Each row was made from one path, in order. Every step used is in the known rows, and no mark comes twice. Write each row's path.
Known rows:
Q -> K: [ -0.3   4.6  13.0   2.3  16.9 -12.3  -1.2   9.1 -29.8   4.2   0.2  -1.8
  23.1   4.6  -1.7  -3.3  -4.2  -8.9  12.0   6.2 -13.5]
L -> C: [ -2.9  12.6  23.9  -9.8 -10.0  -2.1  -0.7  11.5  -4.0  -0.5  -7.1  15.0
  -6.3 -14.1  -7.3   0.5  14.5 -11.9   9.8  10.3 -24.4]
V -> G: [ 21.4   1.9   3.5 -16.7   2.3  -1.8   6.3   0.3   9.4   3.6 -16.5 -16.7
  -1.2   1.2   7.7  -3.0   2.8  15.2   3.8  -4.6  -3.4]
V -> M -> G -> C -> R: [ 17.9  -1.0 -27.3 -76.3  -4.2 -34.7   4.3  -7.1   7.0  -7.4 -16.6  -8.1
  28.9 -25.5 -13.2  -4.4   2.6  29.5 -12.4  -7.3 -39.0]
R -> V -> M: [ 11.9   4.2 -14.8 -26.9 -11.1   6.0  13.4  15.5   8.5   5.7  10.2  -1.6
 -13.5   9.7  10.2   7.0  -5.1  21.6   5.1 -22.8  -9.4]
K -> Q -> M -> R: [  3.4   2.1   1.7   8.9  21.2   6.8 -27.5  -4.9 -32.5  24.7   1.5  -7.4
 -10.9  17.7  59.3   7.9  15.6   0.6 -11.9  60.1 -18.9]
L -> G -> V -> M: [  8.5  17.2 -48.3 -65.6  -6.4 -16.5  -9.9  12.3   5.4  -0.7 -21.9  45.5
 -12.0  -9.3   2.3  12.6  13.5   9.1  -5.8  -4.9  16.3]
K -> Q -> M -> V -> G: [ 25.9   5.1  -2.7 -18.1  17.3   1.0 -26.4  -4.0 -11.1  20.0 -16.6 -38.4
 -12.2  15.4  82.3  29.5  13.7  14.3  -6.8  38.9 -20.1]
V -> G -> C: [ 31.3  12.2 -22.9 -30.1  -4.9  -9.3   1.1 -14.0  11.8   2.1 -21.3  -9.0
   2.8   5.5   1.9   1.5   5.6  16.2   9.8  -6.5 -33.2]
H -> K -> Q -> M: [  2.6   0.7  -1.4  22.9  17.1   9.8 -24.7 -17.3 -21.0  10.7  -0.6 -17.8
  -3.2  32.4  35.9  22.0   5.1  -0.4 -19.6   1.7  -5.6]
H -> K -> Q -> M -> V -> G -> C -> R: [ 41.1   0.8 -10.6 -41.4   3.0 -18.2 -16.9 -35.3  -3.2  20.7 -18.9 -48.4
  11.2  17.0  46.3  25.1   6.5  25.1 -27.2  16.6 -40.4]
M -> V -> G: [ 22.9   0.6  -4.7 -37.2  -1.7  -8.9 -12.0   2.8  18.0   8.6 -20.5 -31.2
 -15.5 -19.6  30.3  11.4   2.4  20.0  -2.5  14.8 -13.8]
Q -> M -> R -> V -> G: [ 32.4   6.3   0.4  -6.0   1.3   9.5  -7.5  20.0  -2.5  25.7   9.0 -16.7
 -24.1  18.7  44.0   7.1  -4.7  24.6  11.6  28.4 -31.7]
K -> H: [ -0.4   2.1  -7.8  -3.5  -1.7   9.0  -2.8  10.9 -12.7  -3.9   4.2   6.6
  16.7   4.3 -25.6   0.8  16.5  -5.9  -0.3  -7.2  -1.4]
H -> K -> Q -> M -> G: [  0.0  -1.6 -17.8   0.9  18.7  -2.3 -37.8  -8.6 -18.1   2.5  -3.7 -16.8
   3.2  -0.3  33.6  24.0  10.0   6.6 -27.0   6.2 -16.0]
C -> R: [  5.9 -10.7  20.5 -15.2  -4.7 -10.9  25.4  -7.2  -2.4   3.2   8.0  -6.7
  26.6   0.1 -15.9 -12.4  -2.6   4.1 -10.9   2.6   9.2]
L -> C -> R: [  3.4   1.7  45.0 -24.8 -15.4 -13.4  24.1   4.3  -6.1   2.7  -0.4   7.9
  20.6 -14.0 -23.6 -11.8  11.3  -7.0  -0.7  13.4 -14.8]
H -> K -> Q -> M -> R -> V -> G -> C: [ 42.0  13.0 -31.9 -18.6  -3.9   6.7 -21.0 -18.2  -8.7  31.9   1.2 -18.9
 -20.1  26.5  46.1  17.5  12.0  25.5 -12.2  20.2 -53.3]
Q -> M -> R -> V -> G -> C: [ 42.1  16.6 -24.6 -18.5  -6.2   0.6 -11.6   5.5   0.8  23.9   3.9  -8.5
 -20.3  22.8  38.9  10.4  -1.5  25.7  17.3  25.6 -62.5]
H -> K -> Q: [ -0.1  -4.4  -7.8   0.0   3.3   5.7  -8.7 -23.4  -9.3   8.7  -2.7 -11.0
  -0.5   3.4   6.8   7.3  13.3   0.2 -29.2  -5.4   9.0]
G -> V: [ 10.6   5.0 -15.4 -21.5 -10.0  -6.0  -3.6  -2.2   2.3  -3.0  -2.8  27.4
   9.1   3.8  -5.3  10.1   2.5   1.8  -5.8  -0.8   2.7]
K -> Q -> M -> R -> C: [ 12.9  -0.1  35.9  12.1  12.4   5.5 -12.6   8.4 -37.2  28.6 -11.6  -2.1
 -25.1  23.9  67.8  11.4  12.9   3.6 -10.9  50.7 -19.5]

Which path is each row?
[ 16.4   6.9 -21.6 -47.4  -2.9  -9.7  -6.3   3.3   6.8  -4.2 -17.4  17.3
   0.5   8.1   5.7  12.3  -0.2  18.2  -5.3 -13.6  -4.3] | G -> V -> M
[  8.0  -0.3  -8.2 -11.9 -15.5   6.6   3.0  12.5   0.7  19.1  23.1   7.7
 -20.3 -11.5   6.8  -5.3   1.9  10.1  -1.6  25.1 -14.4] | M -> R -> V
[ 32.7  10.8 -29.9 -50.5  -9.1 -17.7 -16.5 -10.8  20.9   7.3 -25.3 -23.1
 -12.6 -15.1  25.4  15.5   5.4  21.2   3.8  12.4 -44.2] | M -> V -> G -> C
[ 22.5   3.9 -28.2 -32.5  -9.5 -13.4   8.3  -8.9 -20.4  11.6  26.3   4.4
  36.1  10.7  26.8  16.7  14.1  11.3 -12.2  18.4 -40.5] | K -> Q -> M -> G -> C -> R -> V
[  8.4   2.3 -31.8 -44.4  -6.7 -18.6 -15.9   6.3   5.5 -11.7  -5.8  27.7
  15.6 -29.8  -8.4  12.2   7.6   8.8 -12.8   3.3  -7.8] | M -> G -> V
[ 15.7  12.2 -40.3 -47.5 -33.7 -18.6  32.6  -2.2   3.3  11.5  22.5  38.3
  13.4  -8.0 -24.4  -3.4  11.4  -0.5  -0.7  -1.9  -2.3] | L -> G -> C -> R -> V
[ 17.9  -5.9   6.2 -42.1 -16.1  -5.1  37.4   9.0   6.1   8.3  17.5  -7.9
  13.1   9.4  -5.5  -5.3  -8.4  25.8  -6.2 -20.5   0.6] | C -> R -> V -> M
[ 29.2   1.5  -5.3 -29.0 -12.9   5.2   8.9  12.7   9.2  23.2   7.0  -9.5
 -21.3 -10.4  14.6  -8.2   4.8  25.1   2.5  20.6 -17.2] | M -> R -> V -> G
[ 15.3  -8.8 -10.4 -64.6 -13.6 -17.6  24.7  17.7   9.4   0.0  13.4  -7.5
  19.5 -24.1  -8.4  -3.6  -2.4  32.9 -13.1 -16.3 -10.8] | C -> R -> V -> M -> G
[ 16.2   4.6 -21.3 -58.2  -0.8 -11.6 -20.1   5.8   2.6   8.6 -19.1  16.0
 -13.9  -9.3  13.5   2.0   4.1  25.0 -12.9  22.2 -16.6] | G -> V -> M -> R
[ 38.9  12.3 -30.9 -41.6 -20.5  -2.8   3.8  -1.3  12.2  21.9   0.9  -1.6
 -17.2  -6.2   9.6  -3.8   6.9  25.9   7.6  18.8 -47.2] | M -> R -> V -> G -> C
[ 38.2  14.9 -30.6 -31.4 -22.8  -0.7  16.8  -3.8  16.9   8.4   2.8  -0.1
  -2.9  10.9   1.1   6.4   2.5  20.0  14.9 -17.0 -35.3] | R -> V -> G -> C
[ 12.7   9.7 -48.0 -61.2   0.6 -23.1 -21.2   0.9  10.0 -10.1 -23.7  -1.6
   2.8 -25.0   2.5   8.4   5.7  25.1  -2.2 -10.9 -47.9] | V -> M -> G -> C
[ 20.5   0.3 -30.2 -51.6 -27.7 -23.1  22.8  -2.1   7.6  -0.4  23.1  10.7
  32.4 -24.2 -25.2  -1.6   2.2  16.4  -7.5  -6.0 -33.5] | M -> G -> C -> R -> V
[ 26.2   2.6  12.9 -54.2  -8.8 -13.5  -5.0  18.2  -1.5  12.6 -32.0  20.7
 -28.2  -3.2  22.9   5.5   1.2  27.7 -11.7  12.9 -17.9] | G -> V -> M -> R -> C
[ 19.1  12.0 -56.4 -61.8 -16.2 -14.5  -5.4  10.4  14.2  -4.1   0.7   7.4
  -2.6 -19.4   2.2  13.1   2.9  29.4   3.5 -21.1 -50.2] | R -> V -> M -> G -> C
[ 41.7  16.2 -29.2 -22.3  -2.0   6.4  -9.9  -7.6 -15.9  33.6   4.8  -7.8
 -13.3  28.7  61.1  14.3  18.7  20.6   2.7  43.0 -53.7] | K -> Q -> M -> R -> V -> G -> C
[ 25.7   1.2  -6.0 -14.0  15.2   0.9 -36.7 -13.8  -3.5  18.9 -20.5 -49.1
 -19.7  13.1  66.9  33.3   6.6  19.6 -21.9  15.7 -19.0] | H -> K -> Q -> M -> V -> G
[ 12.6   3.9  13.4 -74.0 -24.4 -19.7  24.4  28.7   5.4   0.4   6.2   7.5
  14.1 -37.8 -16.8  -2.8  11.8  20.9  -3.3  -6.0 -35.3] | L -> C -> R -> V -> M -> G
[ 37.5   2.0  -1.8 -45.2 -10.0 -20.7  26.1 -20.7   9.7   4.9 -14.3 -15.9
  29.9   4.9 -13.2 -11.4   2.1  20.7  -0.9  -4.1 -23.9] | V -> G -> C -> R
[ 27.2   4.5 -20.0 -54.6 -23.7 -13.0  32.5  -5.3   8.9   6.9  11.9   0.1
  16.7  13.6 -10.8  -1.0  -5.5  26.9  -0.3 -23.0 -30.3] | G -> C -> R -> V -> M
[ 19.1  12.3 -14.5 -73.3 -12.8 -20.9  -7.5  27.6  -3.0  15.8 -36.0  48.4
 -41.0 -20.1  19.2   5.4  15.0  17.1 -12.2  20.7   2.4] | L -> G -> V -> M -> R -> C
[ 34.0  -5.8  14.7 -33.2 -20.4  -3.6  47.2   3.6  11.8  13.4  15.7 -15.0
  20.4   5.9  -9.0 -10.4  -2.6  23.4  -1.4 -11.9   4.3] | C -> R -> V -> G
[ 42.0   5.6  -3.7 -42.0  -0.3 -23.8  -8.2 -11.0   6.2  12.6 -16.5 -37.7
  11.3  13.3  39.6  17.0  -6.5  25.6   2.1  21.8 -49.6] | Q -> M -> V -> G -> C -> R
